Every row comes from one small tree of marks. The marks that hang from a mark follow it in brackets, in the order of their numbers. Every link used is in the known rows. Which tree was each row made from?
Known rows
k679(k243(k329(k47(k226)) k889)): [-2.77 -2.60  1.27  1.24  0.58 -2.98  3.53  0.33 -0.94 -3.93  1.78  0.55
 -1.04 -1.52  2.48  0.19 -2.51  2.38 -3.35  0.70  1.46  0.67 -0.79  1.02
  2.23 -0.56 -0.45 -2.37]
k226(k773(k329 k889(k47))): [-2.29 -0.90  5.32  0.86  0.27 -2.45 -1.68  1.27 -1.54  0.53  0.24  0.90
 -1.29 -1.17  0.08  0.98  1.33  1.80 -2.30 -0.44  1.35  1.10 -1.02 -2.05
  0.50  0.92  0.40  0.08]
k226(k47(k329 k679) k773(k889)): [-4.06 -2.72  3.09  0.86 -1.25 -3.29 -0.99  0.64 -2.09 -2.13  0.98  1.89
 -1.28 -0.20  0.05  0.97 -2.44  1.97 -1.66 -2.43  1.81  1.44 -1.51 -1.86
  1.39 -1.52 -0.60  1.30]
k47(k329(k773) k679): [-1.96 -2.84  0.45  2.36 -1.78 -2.73  3.39  1.05 -1.03 -3.30  0.33  1.59
 -0.61 -0.61 -0.55  0.78 -5.38  1.62 -2.69 -2.31  0.44  2.47 -1.19 -1.50
  1.32 -2.16 -0.28  0.15]
k329(k773(k889(k47))): [-2.64 -2.07  1.77  1.64  0.99 -3.16 -0.19  0.81 -1.33 -0.40  0.44  1.05
 -1.22 -2.78 -2.24  1.17  0.04  1.29 -2.48 -1.98  1.27  1.21 -0.41 -0.66
  1.37  0.85  1.33  0.28]
k679(k243(k329(k47 k773) k889)): [-2.61 -3.03  1.90  2.06  0.46 -3.44  3.33 -0.18 -1.07 -3.46  1.58  0.96
 -1.07 -1.89  1.53  0.35 -1.75  2.40 -3.22 -0.67  2.02  1.22 -0.99  0.57
  1.83 -0.39 -0.48 -2.28]
k226(k773): [-3.16 -2.62  2.98  1.93 -0.17 -2.87 -2.66  1.62 -0.77  0.90  0.06  0.57
 -1.22 -1.67  0.03  0.84  1.07  0.69 -2.69 -1.78  1.22  1.10 -1.32 -0.54
  0.20 -0.92  1.10 -0.08]
k47(k226 k329(k773) k679): [-2.51 -3.02 -1.47  1.38 -2.12 -3.14  4.91  2.56 -0.84 -4.01  0.77  1.93
 -0.48 -0.12 -1.03  0.60 -6.54  1.17 -3.11 -0.24 -0.12  2.34 -0.71 -0.47
  1.68 -2.01  0.78  0.17]
k773(k226 k329(k47(k679(k243)))): [-1.64 -1.47  4.01  1.40  0.38 -1.81  2.34  1.14 -1.64 -5.22  0.57  0.21
 -0.70  2.18  1.45  0.78 -2.13  2.91 -3.25  1.74  0.33  1.51 -2.02  0.12
  1.80  0.42  0.17 -1.52]
k47(k329(k773(k889)) k679): [-1.60 -2.70 -0.06  1.94 -1.45 -3.00  3.57  0.63 -1.66 -2.74  0.60  1.72
 -0.62 -1.17 -0.53  0.96 -4.89  1.94 -2.35 -2.24  0.74  2.03 -0.92 -1.90
  1.70 -1.77 -1.20  0.49]
k679(k243(k889(k47(k226)))): [-2.13 -1.62  0.48  0.73  1.16 -2.69  2.05  0.76 -0.70 -3.23  0.64  0.32
 -1.07 -2.16  1.33  0.56 -1.51  2.06 -3.23 -0.42  0.53  0.51 -1.00  0.27
  1.99  0.02  1.95 -2.56]
k243(k329): [-2.38 -2.52  2.95  2.08 -0.08 -2.19  0.45  0.46 -0.45 -0.26  1.09  0.62
 -1.28 -0.63  1.76  0.52 -1.26  1.54 -3.17 -1.45  1.29  1.15 -0.48 -0.36
  0.86 -1.15 -0.80 -0.55]
k679(k243(k329(k47) k889)): [-2.51 -2.50  2.19  1.70  0.75 -2.77  2.77 -0.48 -1.04 -3.66  1.57  0.38
 -1.10 -1.75  2.71  0.29 -1.99  2.64 -3.12 -0.48  1.75  0.74 -1.07  0.56
  2.00 -0.65 -0.90 -2.41]
k889(k47(k679)): [-3.22 -1.88  2.26  1.45  0.28 -1.41 -0.59  0.49 -0.99 -3.19 -0.10  0.33
 -1.41 -2.28 -0.20  0.78 -3.50  1.41 -2.79 -2.62  0.18  1.38 -1.29 -0.91
  1.57 -0.51  1.72 -0.38]
k329(k773(k226)): [-1.52 -2.98  2.03  2.03  0.52 -3.50  0.09  1.90 -0.75 -0.61  0.36  0.93
 -0.93 -0.10 -1.46  1.01  0.61  0.76 -3.22 -0.96  0.66  1.60 -1.05  0.78
  1.04  0.35  2.05 -0.53]
k243(k329(k47(k226 k679)) k889): [-3.25 -3.56  2.96  0.28 -0.31 -3.00  4.97  0.15 -1.15 -4.00  2.33  0.67
 -1.41 -2.27  1.48 -0.03 -4.57  1.29 -2.66  0.34  1.11  0.99 -0.49  1.41
  2.73 -1.05 -0.95 -1.19]
k47(k226 k329(k773) k679(k243(k889))): [-1.70 -3.08 -2.71  1.06 -1.78 -3.72  7.04  1.92 -1.08 -5.21  0.97  1.99
 -0.34 -0.45  0.43  0.38 -6.64  2.01 -3.34 -0.01  0.10  2.11 -1.06 -0.56
  2.23 -2.00  0.45 -1.61]
k679(k243): [-2.45 -1.75 -0.44  2.62  0.82 -2.23  0.06  0.59 -0.77 -2.17 -0.01  0.08
 -0.84 -0.82  1.65  0.92 -0.63  2.51 -3.39 -1.52  0.98  0.69 -1.42 -0.60
  1.00 -1.03  0.59 -1.80]
k889(k47(k679(k243))): [-2.96 -1.79  0.79  1.88  0.45 -1.39 -0.31  0.45 -1.11 -4.13 -0.33  0.46
 -1.24 -1.85  0.66  0.76 -3.73  2.15 -3.25 -2.60  0.30  1.39 -1.65 -1.15
  1.54 -0.59  1.47 -1.29]
k773(k889): [-2.11 -1.66  1.08  1.35  1.22 -2.72  0.00  0.08 -1.47  0.22  0.64  0.07
 -1.17 -2.26  0.10  1.19  0.63  1.80 -2.13 -1.57  1.21  0.06 -0.45 -0.82
  1.51 -0.18 -0.60  0.19]
k889(k47(k226(k773) k329 k679(k243))): [-2.53 -1.81  0.35  0.89 -1.27 -2.09  0.40  2.66 -0.92 -4.59  0.09  1.75
 -0.75 -1.02  0.57  0.43 -5.83  1.71 -3.58 -0.37 -0.06  2.10 -1.35 -1.16
  1.41 -0.83  1.96 -0.68]
k226(k773(k889(k47(k679)))): [-2.86 -2.27  2.46  1.10  0.02 -2.74 -2.48  1.11 -1.80 -0.06  0.01  0.97
 -1.41 -3.01 -0.29  0.93 -0.53  1.10 -2.38 -2.38  1.19  1.00 -1.30 -1.55
  0.99 -0.08  0.41  0.42]

Which tree is each row?
[-2.86 -2.58 -1.25  1.53  0.43 -3.29  1.74  1.34 -1.60 -2.57  0.42  1.45
 -1.05 -2.22 -1.65  1.00 -2.38  1.71 -3.12 -1.40  0.87  1.39 -0.72 -0.80
  1.76  0.35  1.09 -0.35] -> k329(k773(k889(k47(k226 k679(k243)))))
[-2.60 -3.33  1.63  1.18  0.61 -3.98  0.78  0.85 -1.92 -1.73  0.95  1.47
 -1.21  0.15 -1.76  1.21 -0.23  1.49 -2.48 -1.69  1.28  1.29 -1.16  0.03
  1.86  0.31  0.71  0.29] -> k329(k773(k226(k47(k679)) k889))
[-1.64 -3.68  4.80  0.60  0.14 -4.17  3.21  0.19 -0.78 -1.02  2.19  1.54
 -1.46 -0.14  0.55  0.36 -0.19  1.03 -2.74 -1.11  1.68  1.44 -0.60  1.06
  1.87  0.02  0.22 -1.34] -> k243(k329(k773(k226(k47))) k889)
[-4.88 -3.15  0.92  0.89 -0.19 -2.90  0.57  1.75 -1.96 -3.77  0.98  0.62
 -1.17 -2.44 -0.89  0.67 -3.63  1.12 -2.48  0.38  0.89  0.91 -1.10  0.73
  2.08 -0.68  0.50  0.66] -> k329(k47(k226(k773(k889)) k679))
[-2.19 -2.90 -1.12  1.79 -0.01 -2.60  3.60 -0.44 -1.40 -3.66  0.22  0.22
 -1.04 -1.71  1.91  0.67 -3.41  2.35 -2.93 -2.61  0.61  0.89 -1.87 -0.94
  1.97 -2.10 -0.52 -2.24] -> k47(k679(k243(k889)))
[-3.79 -2.91  1.40  1.52 -0.80 -3.34  3.37 -0.21 -1.40 -5.12  1.15  1.69
 -1.04  0.48  0.09  0.78 -4.28  2.57 -2.30 -2.40  1.41  1.78 -1.58 -0.94
  1.99 -1.87  0.53 -0.85] -> k226(k47(k329(k773) k679(k243(k889))))
[-2.50 -2.97  1.17  2.49  0.25 -3.21  0.51  0.91 -0.87 -2.73  1.13  1.51
 -0.99  1.23  1.55  0.66 -0.84  2.48 -3.86 -1.17  1.71  1.58 -1.30  0.01
  1.07 -0.32  0.25 -1.60] -> k679(k243(k329(k773(k226(k47)))))
[-1.40 -2.41 -2.27  0.57 -1.51 -2.94  6.37  1.52 -1.01 -5.37  0.96  1.30
 -0.40 -0.38  1.95  0.35 -6.77  2.28 -3.28  0.29 -0.18  1.39 -1.17 -0.66
  2.51 -2.39 -0.10 -1.78] -> k47(k226 k329 k679(k243(k889)))
[-2.27 -2.18  3.23  0.34  0.69 -2.37  2.38 -0.40 -1.00 -2.62  0.51  0.12
 -1.53 -3.26  0.29  0.55 -2.47  1.17 -2.15 -2.33  0.34  0.84 -1.09 -0.23
  2.24 -0.45  1.27 -1.45] -> k243(k889(k47(k679)))
[-1.99 -3.71 -0.71  2.09 -0.73 -3.15  4.49 -0.35 -1.33 -3.40  0.77  1.11
 -1.08 -1.36  2.00  0.42 -3.91  2.28 -3.33 -2.59  1.19  1.60 -1.56 -1.03
  1.76 -2.02 -1.32 -2.23] -> k47(k679(k243(k329(k773) k889)))
[-0.47 -1.69  1.94  1.08  0.71 -3.07  2.20  0.90 -0.80 -3.49  0.72  1.04
 -0.71 -1.12  1.05  0.63 -1.56  2.24 -3.23 -0.67  0.64  1.45 -1.28 -0.01
  1.90  0.44  1.63 -2.47] -> k679(k243(k889(k47(k329(k773(k226))))))
[-3.40 -1.10  4.01  0.46  0.16 -2.04 -1.08  2.71 -0.53 -1.63  0.22  0.89
 -1.27 -0.94 -0.65  0.62 -1.17  0.94 -3.09  0.71  0.24  1.37 -0.71 -0.34
  0.81  0.77  3.17 -0.25] -> k889(k47(k226(k773(k329))))
[-4.62 -3.66  1.53  1.69 -0.27 -3.33  2.69 -0.69 -1.42 -4.26  1.38  1.34
 -1.50  0.18  0.71  0.64 -3.00  2.39 -2.66 -2.88  1.85  1.37 -1.58 -0.56
  1.93 -1.66  0.08 -1.28] -> k226(k47(k679(k243(k329(k773) k889))))
[-3.36 -2.84  1.12  3.18  0.28 -2.77  0.88  0.61 -1.02 -3.50  1.08  1.05
 -0.91 -0.86  1.15  0.56 -2.08  2.54 -3.68 -0.80  1.90  1.56 -1.09  0.22
  1.21 -0.45 -0.27 -1.43] -> k679(k243(k329(k47 k773)))
[-2.37 -2.81 -0.04  3.10 -0.02 -2.90  1.16  0.67 -0.71 -1.84  0.73  1.23
 -0.88 -0.39  1.62  0.62 -1.29  2.47 -3.89 -1.59  1.69  1.52 -1.04 -0.65
  0.84 -0.93 -0.49 -1.71] -> k679(k243(k329(k773)))
[-2.69 -2.23  1.11  1.40  0.09 -2.79 -2.38  1.06 -1.89 -0.77 -0.09  1.10
 -1.24 -2.70  0.49  0.91 -0.76  1.72 -2.73 -2.35  1.32  1.04 -1.56 -1.68
  1.01 -0.18  0.21 -0.27] -> k226(k773(k889(k47(k679(k243)))))
[-5.31 -3.79  0.14  1.90 -0.31 -3.24  2.73  1.88 -1.40 -4.82  1.03  1.00
 -1.07 -1.82 -2.64  0.69 -4.54  0.93 -2.87  0.11  0.71  1.75 -0.89  1.47
  2.07 -0.59  1.73  0.28] -> k329(k47(k226 k679) k773)
[-1.06 -2.64  0.17  1.47  0.83 -3.39  0.48  1.40 -1.83 -2.41  0.31  1.42
 -0.95 -1.12 -1.04  1.08 -1.16  1.81 -3.26 -1.50  0.74  1.57 -1.28 -0.41
  1.83  1.05  1.08 -0.63] -> k329(k773(k226 k889(k47(k679(k243)))))
[-1.98 -1.30  0.55  0.18  0.00 -2.23  1.60  1.31 -1.56 -2.88  0.78  1.13
 -0.96 -2.08 -0.19  0.84 -4.34  1.83 -2.49 -0.57  0.20  0.99 -0.36 -1.16
  2.25 -0.06  0.15  0.57] -> k773(k889(k47(k226 k329 k679)))
[-3.63 -2.05  0.61  0.69  0.10 -1.74  0.67  1.76 -0.80 -3.71  0.17  0.64
 -1.32 -1.81 -0.62  0.60 -4.49  1.03 -3.16 -0.92 -0.32  1.31 -0.85 -0.08
  1.82 -0.40  2.52 -0.36] -> k889(k47(k226 k679))
[-2.19 -2.58  1.94  0.24  1.03 -3.15 -0.03  0.39 -2.17 -2.31  1.13  0.77
 -1.32  0.73  0.13  1.18 -0.52  2.00 -2.26 -1.41  0.96  0.42 -1.38 -0.03
  2.33  0.12 -0.09  0.32] -> k773(k226(k47(k679)) k889)
[-1.99 -2.90 -1.97  0.94 -1.74 -3.49  5.10  2.25 -1.41 -3.47  1.02  2.06
 -0.49 -0.75 -1.09  0.75 -6.04  1.49 -2.84 -0.12  0.15  1.93 -0.44 -0.95
  2.00 -1.55 -0.22  0.56] -> k47(k226 k329(k773(k889)) k679)
[ 0.23 -0.02  5.41 -0.07  1.57 -2.00  0.39  1.23 -1.64 -1.37  0.68  0.55
 -0.99  0.97  0.56  1.09  1.01  2.42 -2.70  1.23  0.33  0.85 -0.82 -1.01
  1.72  2.40  0.62 -0.52] -> k773(k226 k329 k889(k47))
[-2.75 -2.54  0.95  1.72  0.49 -3.07  0.65  0.57 -1.66 -1.37  0.25  1.17
 -1.26 -2.73 -2.02  1.13 -1.50  1.32 -2.49 -2.62  1.06  1.39 -0.70 -1.08
  1.51  0.33  0.79  0.30] -> k329(k773(k889(k47(k679))))
[-4.68 -3.76 -0.87  1.67 -0.04 -3.69  4.46  1.28 -1.60 -5.93  1.19  1.01
 -0.94 -2.20 -1.50  0.55 -4.68  1.58 -3.06  0.27  0.92  1.54 -1.20  1.44
  2.48 -0.57  1.41 -1.11] -> k329(k47(k226 k679(k243(k889))) k773)
[-1.30 -1.18  4.83  0.19  0.58 -2.35  2.11  0.15 -0.54 -2.08  0.93  0.45
 -1.19 -2.75  0.50  0.57 -2.08  1.29 -2.02 -1.16  0.44  0.98 -0.55 -0.14
  2.06  0.05  1.50 -1.10] -> k243(k889(k47(k329)))
[-2.42 -3.05  2.03  1.32  0.15 -2.70  0.18  0.81 -1.30 -3.80  0.98  1.01
 -1.21  2.15  1.71  0.70 -2.01  2.23 -3.41 -1.35  0.94  1.28 -1.87  0.28
  1.76 -0.74  0.46 -1.09] -> k773(k226(k47(k679(k243(k329)))))
[-4.68 -3.34  0.50  1.95 -0.16 -3.16  1.41 -0.49 -1.82 -3.85  1.20  1.51
 -1.43  0.37  0.45  0.87 -2.90  2.76 -2.70 -2.93  2.03  1.25 -1.43 -1.20
  1.78 -1.37 -0.60 -0.45] -> k226(k47(k679(k243(k329(k773(k889))))))
[-2.30 -2.66  2.82  1.86  0.09 -2.96  0.56  0.61 -1.05 -0.23  1.28  1.54
 -1.33 -1.88 -0.17  0.67 -1.11  1.47 -2.99 -1.81  1.72  1.56 -0.10 -0.73
  1.17  0.29 -0.54  0.04] -> k243(k329(k773(k889(k47))))
[-3.10 -1.04  3.81  1.13  0.60 -1.94  2.85 -0.36 -2.32 -3.41  0.99  0.07
 -1.08 -0.62  0.34  1.06 -2.05  3.00 -1.84  0.55  1.23  0.75 -0.96 -1.38
  2.03  0.13 -1.87  0.11] -> k773(k329(k47(k679)) k889)
[-3.63 -1.70  2.75  0.61  0.31 -2.28 -2.17  2.76 -0.49 -1.35  0.19  0.88
 -1.36 -2.09 -0.99  0.62 -1.29  0.46 -3.12 -0.22  0.27  1.17 -0.68  0.24
  0.94  0.54  3.52 -0.05] -> k889(k47(k226(k773)))
[-5.28 -2.54  5.32  1.28 -1.05 -2.66 -0.63  0.63 -1.54 -2.21  0.43  1.24
 -1.56  1.56  0.12  0.87 -0.91  1.99 -2.13 -1.67  1.57  1.65 -2.05 -1.79
  0.63 -1.34  0.75  0.17] -> k226(k47(k679) k773(k329))
[-3.47 -2.80  0.49  0.86 -1.56 -2.74  2.35  2.59 -1.15 -2.23  0.26  1.07
 -1.04  0.27  0.26  0.56 -3.28  1.17 -3.23  0.43  0.14  1.61 -1.45 -0.99
  0.94 -1.62  0.84 -0.46] -> k47(k226(k773(k329)) k679)
[-1.89 -2.60  1.26  1.90 -0.06 -2.10  0.36  1.14 -1.15 -4.03  0.18  1.38
 -1.15 -0.67  0.70  0.54 -3.82  1.95 -3.88 -2.08  0.47  2.09 -1.58 -0.65
  1.52  0.04  1.13 -1.45] -> k889(k47(k679(k243(k329(k773(k226))))))
[-0.62 -2.09  2.56  1.83 -0.55 -3.07  1.31  2.05 -0.56 -1.66  0.67  1.46
 -0.44  0.54 -0.55  0.89 -1.77  1.28 -2.94 -0.48  0.46  2.13 -0.81 -0.10
  1.09 -0.35  1.12 -0.06] -> k47(k329(k773(k226)))
[-3.17 -4.11  3.77  1.41 -0.41 -3.55  4.78 -0.45 -1.32 -3.30  2.07  1.12
 -1.42 -2.65  0.28  0.19 -3.61  1.28 -2.45 -1.27  1.76  1.68 -0.75  0.78
  2.28 -0.82 -1.19 -1.08] -> k243(k329(k47(k679) k773) k889)
[-1.72 -1.56  1.28  0.65  0.22 -2.94  1.60  1.45 -0.75 -3.03  0.65  1.01
 -0.85 -1.88  1.56  0.44 -2.05  1.99 -3.18 -0.12  0.67  1.10 -1.14 -0.22
  1.71 -0.25  1.74 -2.17] -> k679(k243(k889(k47(k226(k773) k329))))
